Each row was made from one small tree. The marks that hang from a mark follow it in brackets, in the order of their numbers. Every link used is in the known rows. Write each row's tree.
Known rows:
Q_527(Q_799(Q_33 Q_212 Q_567 Q_631 Q_771)): [ 45   2  25   7  10 -31  16  21 -15 -73  20  27 -11  51 -14 -51 -22 -12
  52 -46  13  -1 -14   1   4 -11  42 -21  18 -19  10  12 -41  -6 -30 -10
   1   7 -26 -18 -18]
Q_771(Q_570 Q_714 Q_799(Q_527 Q_774) Q_909): [ -2  -8  25  19 -42   8  -1  16  24 -23 -19   3  21 -63  19  21  38  23
  21 -13  28  24   7 -10  -3 -16  44  -7 -16   9  -6  19 -20 -43 -23  21
  36  19  -8   1 -11]
Q_631(Q_799): [ 40  -1  43   1 -15 -30   5  27  -1 -34  -4 -21  26  24  -7  -7  -6  19
  29   5  33 -12 -30  -3   2 -20  10 -10  48  -7 -12  -4 -30 -14 -36  33
  12   9 -31 -26   4]
Q_567(Q_799(Q_33 Q_212 Q_771(Q_714) Q_774)): [ 28  -7  28  38 -19 -11  -7  18  10 -57  -1   2 -18 -10  21  -6  16 -18
  48 -18  22  14  -8  -3   1  -7  49 -19  12 -26   7   1 -31 -13   5   5
   3  26 -12 -15 -48]
Q_799(Q_212 Q_527 Q_774): [ 31 -17  17  12 -47 -26 -12  11  29 -62 -15  17  -5 -29  14   7  29   6
  15   3  18  34   1  -3 -16 -11  48   9   1   3   5 -24 -33 -14 -23   0
   3  13  -9 -26  -8]
Q_909(Q_567): [ 25  -6  39  -9 -13 -35  -7  14  13 -65  -9   5  11   6   2 -13  -5  21
  19   3  34  -1 -16   3  -4 -11  30 -20  33 -11   1  19 -46 -37 -24  40
  19  10 -16 -16 -23]
Q_79(Q_771): [ 44  -4  40  10 -38 -15  -1  14  11 -50  10 -30  26  -1   3 -13   2  14
  -1   9   2   9  -4   1   5   6  17 -22  35  -9  -1   4 -27 -15 -18  39
  14   5 -15 -29   3]
Q_79(Q_567 Q_771): [ 52 -12  40   7 -41 -15  -3  21  19 -39  11 -40  25 -15  10 -21   1  11
   7  22   0  12  -6  14  14  14  30 -15   2 -25  15   7 -35   4 -19  31
  14  10  -8 -34 -22]
Q_33(Q_799(Q_527 Q_771(Q_570))): [ 29  12  44  17 -34  -5   1  28   8 -56  -9   5   9  -8  26 -19   8  16
  23   5  32  -6  18   4  -9 -22  16 -15   9  15  -2 -12 -24 -16  -9  16
   8  16 -18 -19 -13]
Q_174(Q_799(Q_33 Q_567 Q_774)): [ 30  -4  21  29   6 -28 -18  25  -2 -52 -13 -27  15   8  -3  -8 -11   5
  39   8  -9  13 -26  10  11  -8  32  -4  20 -12   4  19 -51 -13 -30   3
   8  26  -4 -25  -7]
Q_33(Q_799(Q_771)): [ 34   9  38  12 -19 -17   3  25  -6 -51   8 -17   8  16  21 -29  14  15
  25   6  26 -18  12   2 -12 -18   9 -27  38  11  -9 -18 -31 -20 -16  21
   5  19 -20 -24 -24]
Q_174(Q_799): [ 40  -9  37   8 -11 -28  -7  19  -5 -50  -8 -22  28   4  -1  -1  -8  27
  27  -1   1  -4 -25   8  11 -18   6 -16  45   6  -1  11 -29 -21 -27  24
  23  21 -16 -18   1]
Q_79(Q_567(Q_799)): [ 45 -24  45  17 -11 -31 -13  20  10 -59 -10 -23  14   4   5 -13 -13  14
  24  14  38  13 -23  23  10  -3  28 -12   6 -22   5  17 -31  -6 -19  33
  18  20 -16 -21 -45]
Q_799(Q_212 Q_527): [ 37 -10  33   4 -40 -31   3  15  30 -77  -2  24  -9  -3  17  -9   6  10
  13  -4  27  20 -14   0  -9 -16  32   6  14   2   4 -18 -27 -12 -19  16
  11   0 -24 -25 -11]
Q_771(Q_570(Q_567(Q_799)) Q_909): [ 17   9  59  15 -19  -9 -23  36  10 -51 -10   9  20  11   0  11   6  23
  32   4  14  -8  -8  17   4 -37  -4  -1   2 -30  -2  51 -16 -46  -6  42
  46  19 -15   5  -8]
Q_567(Q_799(Q_631 Q_771(Q_714))): [ 38 -16  35  23  -7 -19   9   5  -5 -53 -11  -1   1  11   3  -4  -1  -1
  38 -38  20   0  -6   3   4 -10  23 -27  34  -5   9  10 -10 -14  -2  18
  17  25 -14 -10 -39]
Q_799(Q_567 Q_631): [ 46 -12  22  -2   7 -45   4  10  -1 -68 -10  -8   2  48 -16 -16  -4   3
  23 -18   8  20 -19   9  -6  -8  19  -4  21  -4   8  15 -26 -10 -32  14
  13  11 -21 -21 -15]
Q_174(Q_799(Q_33 Q_527 Q_567 Q_771(Q_714))): [ 17   5  30  34  -8 -10  11  31   9 -52  -7   0  -4  -9  26 -24 -18  -8
  46 -14  -4   3 -17   2  22 -13  43 -11  18   0  12  -2 -33   4  -5   0
   4  17  -8 -27 -24]
Q_567(Q_799(Q_631 Q_771(Q_570) Q_774)): [ 37 -16  30  21 -10 -16 -14  11  -7 -52 -35   0  16  -3 -24  14  11  -3
  39 -29  15  11   9  11  -3 -14  22 -19   4  -7  15  25  -9 -19 -13   8
  16  37  -2  -3 -12]
Q_774(Q_799(Q_527 Q_631 Q_771)): [ 29 -28  20  12 -19 -30  14  16   5 -52  -9  27  33   9 -15  -1  -5  27
  22 -39  33  -3 -11   2   3 -20  20 -15   7  21   8  -9 -17  -9 -26  17
   1  18  -6 -23  -1]
Q_631(Q_799(Q_33)): [ 42   5  43  20  -5 -30   1  29   4 -48  -2 -18  27  38 -11 -13 -18  14
  40   5  27 -18 -37   3   6 -17  23  -6  47 -23  -5   4 -42  -9 -36  35
   5   3 -30 -31  -2]
Q_799(Q_212 Q_567 Q_771): [ 26   8  27 -15 -12 -28  17  37   5 -60  20   9 -32  25  11 -36  23 -27
  31 -18  20  16  -8  -4  -9 -21  22 -20   3  -4   3 -18 -19  -8  -9   5
   4  16 -26 -21 -20]
Q_631(Q_799(Q_33 Q_212 Q_527 Q_771 Q_774)): [ 28   6  21  26 -33 -15   8  27  17 -38  -6  16   1  -5  -1 -11  10 -14
  52  -9  16 -11  -9  -8  -4 -21  48   5  13 -15   9 -26 -39   2 -26  -8
  -9  12 -12 -34  -1]
Q_527(Q_799(Q_33 Q_212 Q_567)): [ 43   2  38   8   6 -36   1  28  -7 -81  25  12  -6  43   4 -47 -30   4
  35 -10  36  17 -31   1   6  -6  41 -16  21 -25 -10  15 -52 -16 -32  13
   5  -1 -37 -21 -17]
Q_631(Q_799(Q_33 Q_527 Q_567 Q_771)): [ 19  13  34  27  -6 -21  17  35   8 -48  -5   5   3  28  -3 -33 -24 -16
  46  -3  30 -11 -21   1   7 -19  39   0  20 -14   0 -13 -36   7 -27  11
  -7   5 -21 -38  -5]
Q_774(Q_799(Q_212 Q_527 Q_567 Q_631)): [ 37 -30  10   1 -18 -47  14  15  16 -67  14  34   1  26   2  -6 -16  18
  22 -29  41  27 -36  -8  -3 -15  16   8 -12  11   1   6 -35 -12 -29   4
   6  12 -18 -19  -7]
Q_771(Q_714 Q_799(Q_212 Q_631 Q_774)): [ 35 -31  -2   3 -31 -26  17  -4  10 -32  -4  -3  -1 -18   9   5  24  12
  36 -39  12  25 -14 -17 -18   7  47  -4  18  -1  11   9 -30 -26 -33  -2
  20  19  -8  -7 -25]
Q_799(Q_212 Q_527 Q_567 Q_771(Q_570 Q_714)): [ 18  11  34  -9 -36  -3  21  43  27 -55   2  34 -40 -25  47 -16  25 -25
  35 -26  27  43   2 -11   1 -19  39 -11 -34   2  13 -16  -9   2  12  -3
   7   8 -26 -12 -26]
Q_79(Q_567(Q_799(Q_212 Q_774)) Q_771(Q_909)): [ 36 -13  29  25 -51  -6 -13  11  22 -31  27 -29   3 -33  15  -8  21  -7
  17  21   4   6   0   2   6   1  30  -5 -16 -31   5  21 -41 -15 -10   7
  28  28   1 -20 -35]
Q_33(Q_799(Q_212 Q_631 Q_771(Q_570 Q_909))): [ 41  16  28  -3 -26 -10   9  21   1 -48  21  14  -9  21  11 -14  38   5
  38 -26   4 -26  14  -5 -19 -37  -4 -12   6   7   6   9 -25 -31 -11  -4
  25  23 -22  -4 -21]
Q_799(Q_631): [ 56 -18  28   2  -6 -40  -1   4   1 -66 -19  -6  20  33 -22  -2   4  22
  22 -22   1   3 -12  12  -5 -12  17 -10  39  -1  12   9 -21 -15 -33  25
  17  10 -20 -19 -12]
Q_909(Q_567(Q_799(Q_33 Q_631 Q_774))): [ 29 -14  23  28   0 -36 -18  -4   9 -74 -21  12   9  11 -13  -4 -24   9
  40 -10  24  -1 -17   6  -4  -2  46  -6  25 -30  13  47 -57 -35 -23  17
  16  21   1 -10 -36]
Q_33(Q_799(Q_212 Q_527 Q_567 Q_631 Q_771)): [ 36   6  14  10 -25 -26  22  14   8 -66  16  24 -30  26  24 -37   2 -10
  36 -18  16  -2   7  -8 -23 -17  22   5   7  13   7 -14 -36  -7 -15 -20
   5  16 -14 -21 -28]
Q_79(Q_771(Q_714 Q_799(Q_212 Q_631 Q_774))): [ 39 -21   5  10 -51 -12  20  -7  13 -23  15 -19  10 -28  13  -2  14   6
  20 -25  -8  20  -5 -20  -8  21  39 -10  20  -8  11  14 -33 -18 -24   4
  19  13   0 -15  -9]
Q_527(Q_799): [ 43 -10  48   2  -7 -29  -4  19 -18 -62   3  -3  29  18  -5 -27 -18  32
  17  -7  40   7 -13   5   7  -9  30 -34  44  -2 -16   5 -33 -24 -38  33
  12   6 -32 -19  -3]
Q_570(Q_771(Q_799(Q_33))): [ 19 -18  41  26  -5 -23   6  20   1 -52  -6 -25  33  38 -22 -30  -3  15
   6   0   2 -15 -22  -9  -6  -9  37   1  36   4   1  41 -31 -16 -39  41
  10  12 -12 -27  -7]
Q_774(Q_799(Q_527 Q_567 Q_771(Q_570 Q_714))): [ 11 -11  34   2 -22 -11  14  45  11 -42   0  20  13 -16  26  -4   1  13
  23 -23  56  33 -16 -10  14 -18  24 -23 -26  17  -4  -5 -15  -7  -4  24
   0  17 -20 -17 -11]

Write each row's tree:
[  4  -1  59  16 -26  -3  -3  35  10 -24   8 -14  12  20  26  -8  35  17
  15  10 -31 -25  -1 -18  -2 -28  23   7  32 -11   3  37 -19 -22  -2  36
  25  14  -6 -19 -31] => Q_570(Q_567 Q_771(Q_714 Q_909))
[ 17  -4  29   7 -17 -19   2  20   5 -38 -13  14  34  22 -30   4   0  32
  40 -28  -3 -22 -10  15 -10 -28   4  11   4 -18  12  64 -20 -52 -37  28
  54  16  -3  11  10] => Q_771(Q_570(Q_567) Q_799(Q_631) Q_909)
[ 52  -6  20  15 -35 -31   8   1  15 -72   9  18  -9  19  23 -18  -1  19
  25  -7  17  -3  -3  -5 -23 -15  16  12  23  10   3  -6 -41 -17 -24  -4
  13   9 -17 -19 -25] => Q_33(Q_799(Q_212 Q_527 Q_631))
[ 27 -18  18  19 -50  -5  11   3  10 -20   8 -38  27 -38  18  -5  10  14
   8  -1  10  23  -2 -15  -1  24  41 -23  28  -6  -2   6 -31 -22 -23  26
  16  14  -2 -23  -7] => Q_79(Q_771(Q_714 Q_799(Q_774)))
[ 25  -2  41  23 -12 -22  -5  37  11 -59 -24   6  36  24 -15 -12 -35  30
  45  -8  17  -2 -27  25  -1  -7  24   6   6 -38  16  57 -34 -31 -32  45
  29   5  -8  -2   7] => Q_771(Q_570(Q_567) Q_799(Q_33))
[ 12  13  51 -15 -23   1  -9  29  23 -39   1   8   3 -33  32  13  37  20
  26  -8  26   4  -5 -10   9 -29  21 -27   0 -11  -1  37 -28 -48   1  39
  41  11 -27   4 -36] => Q_771(Q_570 Q_714 Q_909(Q_567))
[ 20 -25   9  16 -17 -29  31  -2  13 -49 -10   3  -1  -1  15 -16 -18  11
  29 -32  29  29 -21  -8  -6   9  49   2  18   8   6  10 -27 -14 -32  10
  19   7 -12 -13 -26] => Q_771(Q_714 Q_799(Q_527 Q_567 Q_631))
[ 48 -12   8  19 -41 -28  -4  -2  15 -60  -2  12  -5   0  20  -5  17  17
  27  -2  10   8   9  -7 -29 -10  29  15  14  12   6 -10 -46 -19 -28 -17
   7  18  -6 -20 -22] => Q_33(Q_799(Q_212 Q_527 Q_631 Q_774))
[ 19 -10  39  30 -21 -22 -15  26  -2 -46 -22   1  14   8   2  -4  -7   7
  43   3   9  -4   4  17  -5 -12  27  -4  25 -30   9  14 -24 -22  -7  22
  14  28   8 -14 -18] => Q_570(Q_567(Q_799(Q_771 Q_774)))
[ 42  -9  36  27  -3 -25 -21  19 -13 -63 -10  -8  32  10 -11 -21 -13  25
  29   0  27  10  -9   9   7  -2  53 -26  32 -19  -6   8 -50 -19 -43  20
   0   9 -19 -26  -8] => Q_527(Q_799(Q_33 Q_774))
[ 21   3  20  27  -1 -10  -4  31  -4 -34  -9 -24   0 -13  16 -11   8 -12
  52  -9 -14   9 -10   0  16  -9  43 -21  15  -7  11   0 -38  -3 -11  -6
   1  31  -1 -25 -23] => Q_174(Q_799(Q_33 Q_567 Q_771(Q_714) Q_774))
[  4  -3  29  17 -27 -22 -15   3  24 -61   7  23  -8 -18   8  -1  16   7
  22   3  32  -7  -3  -7  -7 -28  32  -2  13  -9 -10  22 -47 -52 -17  14
  33  22  -7  -7 -31] => Q_771(Q_909(Q_567(Q_799(Q_212 Q_527 Q_774))))
[ 20   6  13  15 -36 -17   5  23  10 -53  10   9 -27  -9  38 -29  23 -13
  31  10  27  15  21 -12 -25 -14  36   0  -6  13  -6 -30 -43 -12 -13 -22
  -4  24  -9 -27 -27] => Q_33(Q_799(Q_212 Q_527 Q_567 Q_771 Q_774))
[ 45 -18  19   2   6 -36  -7   8 -23 -55 -10  -3  18  21 -19 -22 -11  14
  29 -18  21  26  -3   0  -2   0  41 -19  20  -3  -4  14 -40 -18 -48  -2
   6  18 -16 -18  -5] => Q_527(Q_799(Q_567 Q_631 Q_774))
[ 25 -22  17  14 -25 -36  -8 -10  22 -73 -15  37 -10 -13   0   2 -15   4
  36 -14  32  10 -12  -5 -13  -6  44   6  11 -12  12  31 -50 -35 -19   0
  20  21   4  -6 -31] => Q_909(Q_567(Q_799(Q_212 Q_527 Q_631 Q_774)))
[-13 -13  45  30 -37  -3  13  23  14 -21   3   2  17   3  19 -16  10  19
  15   1 -16 -26  -3 -22  -7 -20  39  22  24  -2   1  43 -23 -27 -17  30
  29  13   7 -16 -20] => Q_570(Q_567 Q_771(Q_714 Q_799(Q_527) Q_909))
[ 12  12  24  14 -25  -9 -11  18  -2 -34   8 -10   5 -12  18 -19  41   9
  29  13  18 -26  29  -8 -21 -25  23 -23  24   8 -11  -8 -47 -41 -18   6
  13  31  -3 -19 -30] => Q_33(Q_799(Q_771(Q_909(Q_567)) Q_774))
[ 29  -7  28  38 -14 -20 -12  17   7 -68  -4   3 -10   6  -1 -11   7 -16
  43 -13  23   6  -7   6  -4 -13  42 -13  13 -25   7   5 -33 -16  -7   7
   3  27  -9 -17 -31] => Q_567(Q_799(Q_33 Q_212 Q_771 Q_774))
[ 54  -4  48  -2 -43  -4  -8  32  21 -37  -1 -32  31 -26   9  -9   4  12
  11  19   4  21  -5  17  18   9  22 -16 -22 -27  22  26 -27   3 -13  34
  20   9 -12 -22 -11] => Q_79(Q_567 Q_771(Q_570))
[ 37 -30  21  41 -20 -30 -16 -11  10 -68 -36   6  14  -6 -13  12 -12  12
  24 -12  24  21  -3  11  -7  -4  39   5  19  -2   6  13 -26 -18 -25   7
  13  25   0 -16 -18] => Q_567(Q_799(Q_527 Q_631 Q_774))
[ 38 -23  11  20  -8 -47  11  17  21 -80  14  36   2  41  -3 -14 -29  15
  32 -29  34  21 -44  -2   1 -12  31  15 -13  -4   8  15 -47  -6 -28   6
  -2   6 -18 -24 -15] => Q_774(Q_799(Q_33 Q_212 Q_527 Q_567 Q_631))
[ 34 -18  27  24 -29 -18  18   0  14 -65  -4  32 -23  -5  19  -5  -2 -12
  39 -44  23   8  -4  -5  -2 -14  34  -6  15  -1  15  -2 -11  -8   5  -3
  15  19 -12  -9 -40] => Q_567(Q_799(Q_212 Q_527 Q_631 Q_771(Q_714)))
[ 19  14  30  16 -42 -10  12  19  16 -56  27  17 -17  -1  34 -29  30   3
  25   1  24 -24  16  -9 -19 -34  16  -6  17  16 -10 -26 -34 -26  -9   0
  14  16 -20 -21 -27] => Q_33(Q_799(Q_212 Q_527 Q_771(Q_909)))
[ 27   1  34  -3 -22  -5 -16  37   1 -35 -35  -9  22 -26 -11   9  48   1
  28 -10  10  18  23  10  -4 -20  30 -32  -6   0  13  -8  -9 -15 -14  17
   4  29  -8 -16   3] => Q_799(Q_771(Q_570) Q_774)
[ 28   4  19  24 -21 -29   3  26  20 -49  -1   7  -9  13   6 -13 -10 -13
  46   8  27  16 -29 -10  -5 -13  47  20   3 -23  -1  -9 -54   0 -34  -8
  -5   7 -18 -33  -5] => Q_631(Q_799(Q_33 Q_212 Q_527 Q_567 Q_774))
[ 27   2  42  -2   6 -24   9  30 -25 -56  10   1   9  24  -3 -47 -14   3
  28 -16  40   8  -1   1   7 -11  34 -41  26  -1 -14  -5 -27 -14 -29  16
   3  13 -28 -21  -7] => Q_527(Q_799(Q_567 Q_771))
[ 13 -21  51  34 -19 -18 -20  25  -3 -41 -19 -15  23  25  -1  -4  -3  11
  20  19 -12  -8  -4  -6  -8 -13  27  16  27 -19   6  52 -24 -17 -11  28
  13  29  11 -19 -16] => Q_570(Q_567(Q_799(Q_774)) Q_771)
[ 12   1  44  57 -12 -13  -5  13  14 -76  -6  15   4   9  -4 -18 -13  -5
  30 -10  29 -16   0  15   9 -25  38  -9  21 -13  -2   6 -27 -21  -5  26
  15  16 -10 -22 -31] => Q_567(Q_799(Q_33 Q_527 Q_771(Q_909)))
[ 28 -23  10   0 -18 -37  23  22  10 -58  14  39  -4  21  -2 -15  -3   3
  31 -44  35  15 -20 -10  -3 -21  21  -3 -17  16   7  -9 -25  -7 -20  -5
   0  17 -12 -21  -7] => Q_774(Q_799(Q_212 Q_527 Q_567 Q_631 Q_771))
[ 26   2  19  34  -3 -17  22  16  19 -69 -15  22 -18  19  12 -29  -7 -22
  45 -39  -3  14  -1   6   7  -4  63  -5   5 -10  29  -8 -28  15  -7  -4
  -7   3 -10 -30 -42] => Q_799(Q_33 Q_527 Q_567 Q_631 Q_771(Q_714))
[ 38 -24  21  60 -10 -30 -19  -9  14 -80 -36   9  15   7 -17   6 -25   9
  32 -11  16  15 -11  17  -1  -1  51  10  17 -18  14  21 -39 -12 -24   9
   7  19   1 -21 -24] => Q_567(Q_799(Q_33 Q_527 Q_631 Q_774))
[ 38  -3  35   3 -36 -30  14  21  18 -46   4  13   3   9   8  -7  -8   9
  32  -2  36  -5 -29 -11  -5 -23  20   9  29  -4  -7 -16 -32  -7 -30  13
  10   2 -28 -25   4] => Q_631(Q_799(Q_212 Q_527))
[ 21  -4  24  14 -20 -28  -1  24   8 -33 -17 -11  12  -1   1  -4  -6  -1
  30  15  36  19 -16  -8  -4 -12  37   8  15  -2 -11 -15 -40  -5 -39   4
  -1  15 -14 -33   7] => Q_631(Q_799(Q_527 Q_567 Q_774))
[ 17 -10  28  -7 -26 -22  14  44  15 -56  12  37   1   0  13 -10   1   5
  26 -26  54  28 -21  -8   4 -26  15 -11 -37  13  -3  -4 -19 -11 -10  12
   2  18 -20 -15   3] => Q_774(Q_799(Q_212 Q_527 Q_567 Q_771(Q_570)))
[ 33 -19   6  21 -11 -31  -6   4   2 -48 -28  -2  13  -9 -10   5 -10   8
  34 -12 -16  19 -12   3   2  -9  32  10  12  13  14  11 -35  -7 -35 -19
  13  29   7 -20   3] => Q_174(Q_799(Q_527 Q_567 Q_631 Q_774))
[ 55  -8  10   7 -28 -32  -7   4   2 -54   5  -7  -4  15  12  -5  26  16
  31  -2   7   1   3  -8 -29 -11  17   2  23   4   3   0 -47 -24 -29 -11
  10  23 -12 -17 -25] => Q_33(Q_799(Q_212 Q_631 Q_774))
[ 27 -14  28  19 -23 -21  -8  15   2 -55  -5   2 -10  -7   3  -3  20 -13
  34 -13  29  12   1   0  -9 -15  29 -19  13  -8  -1  -3 -21 -22  -6   6
   9  34  -9 -14 -25] => Q_567(Q_799(Q_212 Q_771 Q_774))
[ 15  14  17   4 -36 -12  -5  18   6 -38  24   5 -15 -13  27 -20  48  -1
  35   5  17 -23  24 -16 -26 -29  22 -16  13   4  -8 -10 -50 -42 -13  -8
  14  31  -8 -15 -34] => Q_33(Q_799(Q_212 Q_771(Q_909(Q_567)) Q_774))
[ 29 -10  24  47 -23 -23 -25  12  28 -73 -36   1  20 -14  -3  -2   2  12
  19  12  11  22  -2  16  -1  -2  66   6  11 -15  11 -10 -46  -6 -30  18
  -7   7  -5 -37 -15] => Q_799(Q_33 Q_527 Q_774)
[ 42  -2  22   7 -33 -26 -12  16   5 -52  12 -15  -4   1  28 -10  28  16
  22  18  24   8   2  -8 -26 -12  18  -5  22   3 -11 -11 -49 -28 -23   3
   7  22 -18 -21 -25] => Q_33(Q_799(Q_212 Q_774))
[ 30   7  17  30 -24 -19  15   8  30 -75   6  50 -18  22 -14 -22  22 -16
  43 -47 -17 -28   4   6  -6 -33  43   8   7 -10  29  -7 -29  -8 -15 -11
  11   5 -11 -23 -26] => Q_799(Q_33 Q_212 Q_527 Q_631 Q_771(Q_909))
[ 30   3  26  16 -25 -14  -8  22  -7 -39  -3 -23  11  -4  17 -17  32  11
  25  11  19  -8  24   1 -19 -14  24 -25  27  10  -7 -22 -36 -21 -19   8
   0  29  -9 -26 -22] => Q_33(Q_799(Q_771 Q_774))
[ 25 -14  26  22 -26 -26  10  32  21 -67  13  37  11  10   6 -16  -6  14
  31 -26  41   1 -23  -1   7 -22  32  -9  -4   2   4 -12 -35  -7 -14  18
  -7  10 -16 -28 -10] => Q_774(Q_799(Q_33 Q_212 Q_527 Q_771))
[  5  18  48 -12 -22   7   3  36  13 -31  -1  11  -1 -29  21  -2  46   1
  34 -23  19  -9  13  -7   7 -33  24 -41   2  -4   5  13 -15 -36   5  30
  27  18 -21  -2 -31] => Q_799(Q_771(Q_570 Q_714 Q_909(Q_567)))
[ 29   4  40  13 -45   3   4  12  17 -29  28 -32  14 -22  30  -5  31  11
   2   4  -5   2   3 -12   9  -3  20 -27  33  -8  -7   2 -26 -24  -4  36
  26   6 -20 -24 -21] => Q_79(Q_771(Q_714 Q_909))
[ 24  -2  20  26 -25 -24 -12  15   8 -58  -7 -15  -1  -4  31 -19   3  12
  15  30  34  25   9  -3 -20  -4  34   4  10  12 -15 -15 -50 -17 -26   1
   0  19  -9 -31 -23] => Q_33(Q_799(Q_527 Q_567 Q_774))
[ 43 -24  16  50 -19 -33 -12  -7  21 -85 -19  24  -6   8  -8   2 -17  -2
  39 -18  14  17 -16   7  -8  -6  49  18   9 -22  18  20 -41 -12 -19  -5
   9  17  -2 -16 -28] => Q_567(Q_799(Q_33 Q_212 Q_527 Q_631 Q_774))
[ 23  -7  42  24   0 -34 -13   9  13 -83  -7  10   6  17   2 -17 -37  12
  32   2  43  -6 -28   7   3  -6  37 -14  33 -30   1  43 -55 -38 -15  40
  19  13 -13 -12 -38] => Q_909(Q_567(Q_799(Q_33)))
